Each row was made from one small tree. The marks that hang from a mark follow it in brackets, in the order of their numbers. Every link used is in the known rows. Write each row's tree.
Known rows:
J_396(J_676(J_961(J_922))): [  8.3  24.4 -12.5  -5.8  32.2  13.4   0.3  -5.2  -7.1 -19.6   6.4 -13.0
   1.7  33.4  11.2  21.0 -36.6  10.1 -19.6 -16.5   1.1  16.9 -25.0 -21.5]
J_676(J_63 J_396 J_961(J_922) J_989): [-12.4 -25.8 -44.3 -26.5  55.8  17.7 -12.3  37.7 -39.3 -65.5  23.7 -20.4
  -8.3  16.7  16.8  21.6 -22.8  45.8 -59.1  -1.6  10.4  29.2 -24.0  -6.2]
J_396(J_676(J_961(J_922) J_989)): [ -5.1  23.6 -24.6 -18.6  37.7  33.9  -3.8  -4.7 -22.0 -30.4  12.5  -9.8
   7.2  38.8  24.7  25.4 -25.8  22.2 -31.6 -22.1   6.7  11.6 -29.0 -22.8]
J_262(J_922): [ -8.0   1.5  -2.2  23.8   8.2   0.4 -14.1 -12.5  -5.0  -5.8  16.8 -18.3
   7.3 -20.6  -5.6  12.6  -0.4   4.2  27.8  -6.2  13.3 -25.1  -9.9   6.1]
J_63(J_676): [  5.5   9.5  14.0 -23.1  27.7  -0.4   5.6   1.8  14.0 -12.7  -6.9  -0.9
   2.6  -4.6  20.6   7.2  12.8  -9.6 -16.2 -20.4   9.9  -3.8   3.4  -5.5]
J_262(J_922(J_961 J_979)): [  2.5  -9.3  24.1  28.9  33.3  17.1 -43.4 -27.3 -37.0  -8.9  20.0 -13.9
  13.3 -28.9 -18.4  16.2 -11.6  18.1  20.7   2.1  23.9 -21.8 -19.1   2.1]
J_979(J_922): [ 12.0 -19.8   0.2  26.0   0.6  -3.9   2.3   4.4  17.3 -13.4   4.8 -12.7
   0.9  -4.0   5.1  -2.7   3.0   6.8 -22.6   7.2 -13.2   4.7   3.0  -4.5]
J_63(J_676(J_961)): [  8.3   1.3   5.3 -32.7  48.0   0.6   3.3   5.1   6.7 -18.2  -4.7  -1.0
   5.6   6.5  24.9  21.2 -10.2   5.4 -40.9 -18.1   5.6   8.4   4.3   1.7]
J_676(J_63 J_396 J_961 J_989): [ -6.4 -28.7 -41.6 -42.2  40.0  18.3   0.0  34.6 -38.6 -60.1  19.1 -13.3
 -16.2  20.2  19.2  28.1 -35.8  48.8 -58.6   1.2   9.2   8.8  -3.5   6.1]
J_396(J_676): [  9.1  27.1  -1.4  -7.4  -1.3  13.3  14.5 -13.4   0.0  -8.7  -1.0  -7.7
  -7.3  24.8  10.2  12.6 -23.4  -1.8   7.7 -14.8   6.2 -12.7  -8.9 -17.6]
J_676(J_989): [-17.2  -1.5 -15.1 -15.9   5.8  24.7  -5.8   1.9 -19.6 -15.0   8.2   2.9
   6.5   5.6  17.4   4.7  12.6  16.4 -13.0  -6.3   6.3  -5.8  -4.7  -0.9]
J_989(J_676(J_396 J_961(J_922(J_262)))): [  5.5 -16.1 -24.3   2.9  15.9  24.8 -14.9  25.9 -48.2 -47.4  16.7 -26.6
 -11.9   2.9  28.6  27.7 -40.3  25.7 -21.2   0.3  -8.1  33.7   7.1 -44.3]
J_396(J_676(J_63 J_961(J_922) J_989)): [ -4.7  19.5 -25.4 -18.9  48.1  16.3   4.8   9.1 -14.5 -36.4  14.0 -20.7
   1.6  37.8  22.3  39.6 -43.5  20.5 -40.1 -11.0   0.7  14.2 -38.6 -12.9]
J_63(J_922): [-15.2   4.9   8.3  -4.6  18.3   1.2   0.2   4.6  -2.1   6.4  11.2  -9.7
  -9.3  17.0   0.2   8.7  -7.6   4.7  22.0  -4.8  26.8  15.0 -12.0   6.1]
J_989(J_676): [  1.0   0.6 -10.2  -2.6  -5.0  14.5  -5.0   3.8 -16.7  -3.3   6.1 -13.3
  -5.1 -10.9  23.3  22.8 -29.8  -5.9   4.6   1.9 -14.1   4.6  16.0 -19.1]
J_922(J_262 J_979): [  9.1 -13.1  21.0  28.6   5.6  10.5  -7.6  -8.9 -24.2  -6.3   2.5 -17.9
  -1.7 -11.6 -11.7  11.4 -14.4  16.0  -4.9  11.8  16.0  -0.1 -12.5 -28.7]
J_979(J_922(J_262 J_961)): [ 14.3 -20.8  36.5  45.1  -4.1   0.6  -9.3  15.5 -25.7 -42.8   6.7  -8.8
   8.5   9.2   8.9   1.8   6.0  26.5 -21.9  23.0 -23.6  15.7  -7.6 -23.0]
J_676(J_63(J_922)): [-12.7  -0.5   6.8  -7.5  27.5 -20.6   9.9  19.8   8.0  -3.2  12.1 -20.3
 -14.8  11.2  -5.5  24.2 -28.0  -0.6   5.1   9.6  13.8  14.0 -20.2  16.5]
J_979(J_922(J_262)): [ 12.1 -20.4  13.5  43.7 -12.7  -5.9   6.5  14.3   3.7 -28.5   5.6 -20.4
   1.0   1.1   9.7   2.4   4.1  15.4 -21.6  15.9 -16.4   8.6  -2.3 -23.7]
J_676(J_396 J_961 J_989): [ -6.2 -24.1 -42.0 -40.6  25.4  40.5  -8.6  17.4 -48.1 -51.9  16.5  -0.8
  -9.3  20.7  24.8  12.2 -14.4  53.1 -45.3 -11.9  15.8   5.4   6.2  -7.3]
J_989(J_676(J_63 J_961)): [  3.6  -9.6 -18.6 -11.8  26.3  -1.6  -0.8  22.3 -15.8 -15.9  11.7 -24.4
  -7.3  -2.4  23.3  49.8 -71.4   5.5 -32.4  13.6 -23.9  19.4   8.4  -1.1]

Which tree is each row?
[-14.5   0.9  20.0 -48.7  53.8  40.2 -14.7  16.3 -48.3 -55.0  15.1   0.5
 -10.4  26.6  35.6  10.5  21.0  32.0  -5.1 -27.3  48.9   8.4  -8.6 -12.8] => J_63(J_676(J_396 J_989) J_922(J_961))
[-16.7   1.9  -2.8 -49.5  45.8  33.0   3.9  14.2 -18.8 -40.0  14.5 -11.2
 -17.7  18.3  35.5  11.9  18.6  22.5  -4.0 -35.3  54.7   1.0  -3.0 -13.6] => J_63(J_676(J_396 J_989) J_922)
[  2.2  -5.0  29.7 -14.9  71.0  10.9  -4.2   2.4 -13.8 -15.6   9.0 -26.4
  -5.2  14.2  17.9  40.5 -30.7  21.6 -23.4 -12.3  44.2  22.0 -19.5 -16.8] => J_63(J_676(J_961) J_922(J_262 J_979))
[-22.8 -15.4 -24.2 -33.7  28.2  18.3   6.8  32.3 -31.4 -46.3  25.2 -19.9
 -27.6  19.0  14.1  18.1 -11.5  33.5  -8.5  -4.4  36.6   3.0 -14.6   1.0] => J_676(J_63(J_922) J_396 J_989)
[  8.8 -21.3 -32.2 -22.0  21.7   9.9  -0.3  31.5 -31.5 -40.2  15.3 -26.2
 -24.2  -0.2  25.8  41.6 -69.4  19.5 -32.3   8.5 -11.2  17.2  16.7 -12.7] => J_989(J_676(J_63 J_396 J_961))
[ -0.4   0.6  31.3 -36.8  47.5  19.9 -11.9  16.0 -32.8 -44.7   9.6  -1.7
 -16.6  21.5  22.8   7.8  10.1  19.1   3.8 -23.3  43.7  13.8  -4.8 -12.8] => J_63(J_676(J_396) J_922(J_961))
[  1.6  -6.9  14.5  42.1  25.6   6.9 -24.9  -2.8 -19.2 -11.5   7.3 -22.0
   8.5 -13.4 -12.9   2.0   4.4   7.9  -2.7   7.2  14.3  25.5 -33.6 -37.6] => J_961(J_922(J_262 J_979))
[  4.6 -15.1 -17.9   0.4  49.8   3.5 -18.4  13.3 -19.5 -12.6  16.4 -33.1
  -2.6 -13.5  12.5  47.5 -69.7   4.5 -35.4  13.4 -12.9  33.5 -10.9 -14.5] => J_989(J_676(J_63 J_961(J_922(J_979))))
[ -9.5  19.9  -6.5 -23.9  35.8  23.5  12.3  -7.1 -12.3 -14.2  15.4 -24.9
 -14.1  29.6  13.2  37.9 -41.5  12.8  -5.1 -13.2  32.9 -10.4 -33.6  -9.0] => J_396(J_676(J_63(J_922(J_979)) J_989))
[ -2.8   2.2   9.5 -38.7  41.1  13.6   6.1  14.1  -4.2 -29.7   7.5 -13.9
 -22.7  14.8  22.4   9.1   8.2   8.5   6.8 -29.7  49.0   6.4  -0.1 -12.5] => J_63(J_676(J_396) J_922)
[ -4.2  23.3 -13.6 -23.1  13.0  15.5  19.2   1.2  -6.7 -26.4   6.9 -13.6
  -8.1  27.6  19.9  29.8 -29.0   8.1 -14.3  -9.3   5.5 -15.5 -24.4 -10.4] => J_396(J_676(J_63 J_989))
[ 14.2 -14.1  49.2  29.3  15.2  19.8 -31.1  -5.8 -59.8 -24.1   4.2  -2.8
   5.9  -2.8 -11.3  10.1 -12.3  28.6  -5.0  21.7   9.1   8.1 -19.3 -29.5] => J_922(J_262 J_961 J_979)
[ 10.6 -22.4 -30.6  -7.8  34.3  32.2 -27.8   8.9 -41.3 -29.7  19.4 -25.8
 -13.3  -9.4  18.8  25.2 -50.4  20.8 -25.4  -5.5   5.2  27.4   8.8 -35.1] => J_989(J_676(J_396 J_961(J_922(J_979))))
[ -3.1 -12.2 -16.5 -17.2  12.9   9.6   4.0  30.0 -26.4 -29.6  20.1 -32.5
 -33.1   0.6  20.6  34.3 -50.3   7.2   8.0   3.3  10.3  12.8  10.5 -17.6] => J_989(J_676(J_63(J_922) J_396))
[-27.0  -0.7   9.7 -20.6  39.3   9.8  -8.9  22.6 -35.0 -28.4  20.4  -7.7
  -2.1  23.4  11.2  27.7 -13.0  24.0  -9.5   8.9  15.5  13.3 -29.7  15.0] => J_676(J_63(J_922(J_961)) J_989)
[ -6.3   0.5  -7.9 -44.4  53.6  20.1  -1.5   7.1  -8.1 -29.4   2.3   0.9
  11.3  10.3  40.2  25.2   0.2  18.2 -51.8 -22.3  10.7   4.0  -0.7   0.1] => J_63(J_676(J_961 J_989))
[ -5.2  22.8 -16.1  -4.7  28.2  31.9  -0.4   2.2 -30.8 -41.4  11.2 -14.9
   7.0  41.3  27.7  27.9 -24.9  28.8 -29.9 -14.7   4.0  14.7 -33.3 -33.2] => J_396(J_676(J_961(J_922(J_262)) J_989))
[  7.4  21.4  19.1 -11.5  36.0   7.3   4.7  -5.2 -15.0 -12.3  10.0 -19.9
 -16.0  30.3  -2.3  33.8 -51.4   6.5   7.0  -2.4  23.9  -0.1 -33.8  -9.0] => J_396(J_676(J_63(J_922(J_961 J_979))))
[ -1.9  17.2 -23.5 -31.2  33.2  16.8  14.3   6.5 -14.7 -32.9   9.7 -14.2
  -4.8  38.9  24.1  43.7 -52.7  22.5 -41.2  -7.7   1.0  -2.0 -22.9  -3.8] => J_396(J_676(J_63 J_961 J_989))
[  0.5  -4.3  15.7 -34.8  83.1  12.8  -8.7  -6.2   0.3   0.5   9.3 -18.9
  -5.4   9.4  13.0  33.3 -31.2  12.3 -24.7 -20.7  48.8  17.8 -13.1   3.3] => J_63(J_676(J_961) J_922(J_979))
[ -4.6 -28.8 -41.9 -20.9  56.9  46.8 -31.1   8.3 -52.0 -48.2  22.3 -13.3
  -2.8   6.4  10.8   8.2 -11.4  51.5 -50.2 -15.1  29.8  23.4 -15.3 -22.9] => J_676(J_396 J_961(J_922(J_979)) J_989)
[ -0.4 -19.0 -26.2 -26.6  33.7  10.0   0.5  33.3 -33.6 -35.1  23.1 -32.8
 -29.6  11.3  24.9  47.4 -74.8  21.7 -18.5   5.3   5.5  25.5  10.7  -9.3] => J_989(J_676(J_63(J_922) J_396 J_961))
[-18.4  -6.6 -28.2 -10.9  49.4  25.0 -23.3  11.1 -28.8 -27.2  14.9  -3.9
  18.8  16.9  18.6  15.2  -2.9  31.1 -47.5  -6.8   1.9  32.4 -24.5  -4.7] => J_676(J_961(J_922) J_989)
[  6.6 -14.8 -22.0 -13.6  -0.3   9.7   3.3  25.7 -24.5 -34.3  13.9 -25.5
 -27.5 -10.6  20.9  28.1 -45.8   5.2  -5.7   5.4  -6.2   3.5  16.5 -20.2] => J_989(J_676(J_63 J_396))
[ -5.5 -15.5  -8.9 -19.3  22.0  -6.5  11.8  30.7 -11.6 -31.8  17.8 -24.4
 -34.8  13.5  -2.5  14.7 -25.2  17.1   4.1   1.6  30.3   9.4  -9.4   1.5] => J_676(J_63(J_922) J_396)
[  5.4 -20.0 -29.3  -9.0  35.7  14.5 -17.3  20.2 -29.2 -43.1  13.0 -12.1
  -9.3  13.6   4.2   1.7 -14.9  32.4 -33.8  -9.0   9.9  33.2  -7.5 -17.6] => J_676(J_396 J_961(J_922))
[  2.2 -18.6 -14.2 -15.1  21.8  16.4  -3.7  17.5 -29.0 -21.5  21.3 -36.3
 -33.8  -9.4  13.0  36.1 -57.9   9.3   6.2   3.8  21.3   9.3   6.8 -20.3] => J_989(J_676(J_63(J_922(J_979)) J_396))
[  4.9 -25.4 -28.9 -12.0  49.8  -7.4  -7.7  37.9 -21.2 -51.2  16.6 -23.4
 -15.5  10.9  -0.3  16.5 -35.9  29.2 -45.2   6.1   3.9  35.1 -18.5  -6.4] => J_676(J_63 J_396 J_961(J_922))
[ 10.2  -8.1  -0.3 -16.8  48.7  10.2  -4.7  23.3 -18.8 -56.2   3.9 -13.9
  -4.9  10.8  26.8  11.8   2.9  22.6 -40.0 -20.7  16.4  24.4  -6.6 -33.4] => J_63(J_676(J_396 J_961(J_922(J_262))))
[ -0.7  -8.8 -19.8  -0.1  39.1  -3.2 -11.1  24.8 -15.9 -20.1  14.8 -28.7
  -1.0  -4.6  20.0  44.9 -61.0   2.0 -32.1  12.2 -23.4  36.2  -8.4 -12.4] => J_989(J_676(J_63 J_961(J_922)))
[-11.8 -20.7 -44.0 -23.9  43.0  40.2 -22.0  22.8 -48.0 -57.2  20.7  -8.0
  -2.3  18.9  21.1   5.3  -1.4  49.5 -47.0 -15.0  16.5  26.4 -12.1 -18.3] => J_676(J_396 J_961(J_922) J_989)
[-10.7  20.7 -18.7 -35.1  45.4  17.9  15.5   9.6 -16.5 -27.7  17.8 -21.7
 -11.1  49.7  24.5  49.2 -58.0  25.0 -28.5 -10.5  17.0   6.4 -30.6   1.3] => J_396(J_676(J_63(J_922) J_961 J_989))
[  4.8   3.6  12.6  -8.1  52.2  -0.5  -5.0  14.9  -3.3 -32.8  -1.1 -11.9
  12.4   8.3  24.8  20.5   1.7   8.6 -40.7 -15.0   3.9  29.1 -15.1 -19.9] => J_63(J_676(J_961(J_922(J_262))))
[ -2.6  -7.7 -21.4 -43.2  61.7  31.6 -11.9  17.7 -24.6 -57.8   9.3  -7.5
   0.9  10.8  37.9  12.0  12.3  29.2 -53.4 -31.0  23.0  16.7  -6.8 -21.3] => J_63(J_676(J_396 J_961(J_922) J_989))
[  8.9  20.4 -13.0  -6.7  41.4  -4.1   7.9   9.1  -0.8 -25.8   7.9 -22.2
  -4.8  33.0   8.8  35.5 -53.1   6.8 -30.4  -5.3  -3.8  19.3 -35.2 -11.4] => J_396(J_676(J_63 J_961(J_922)))
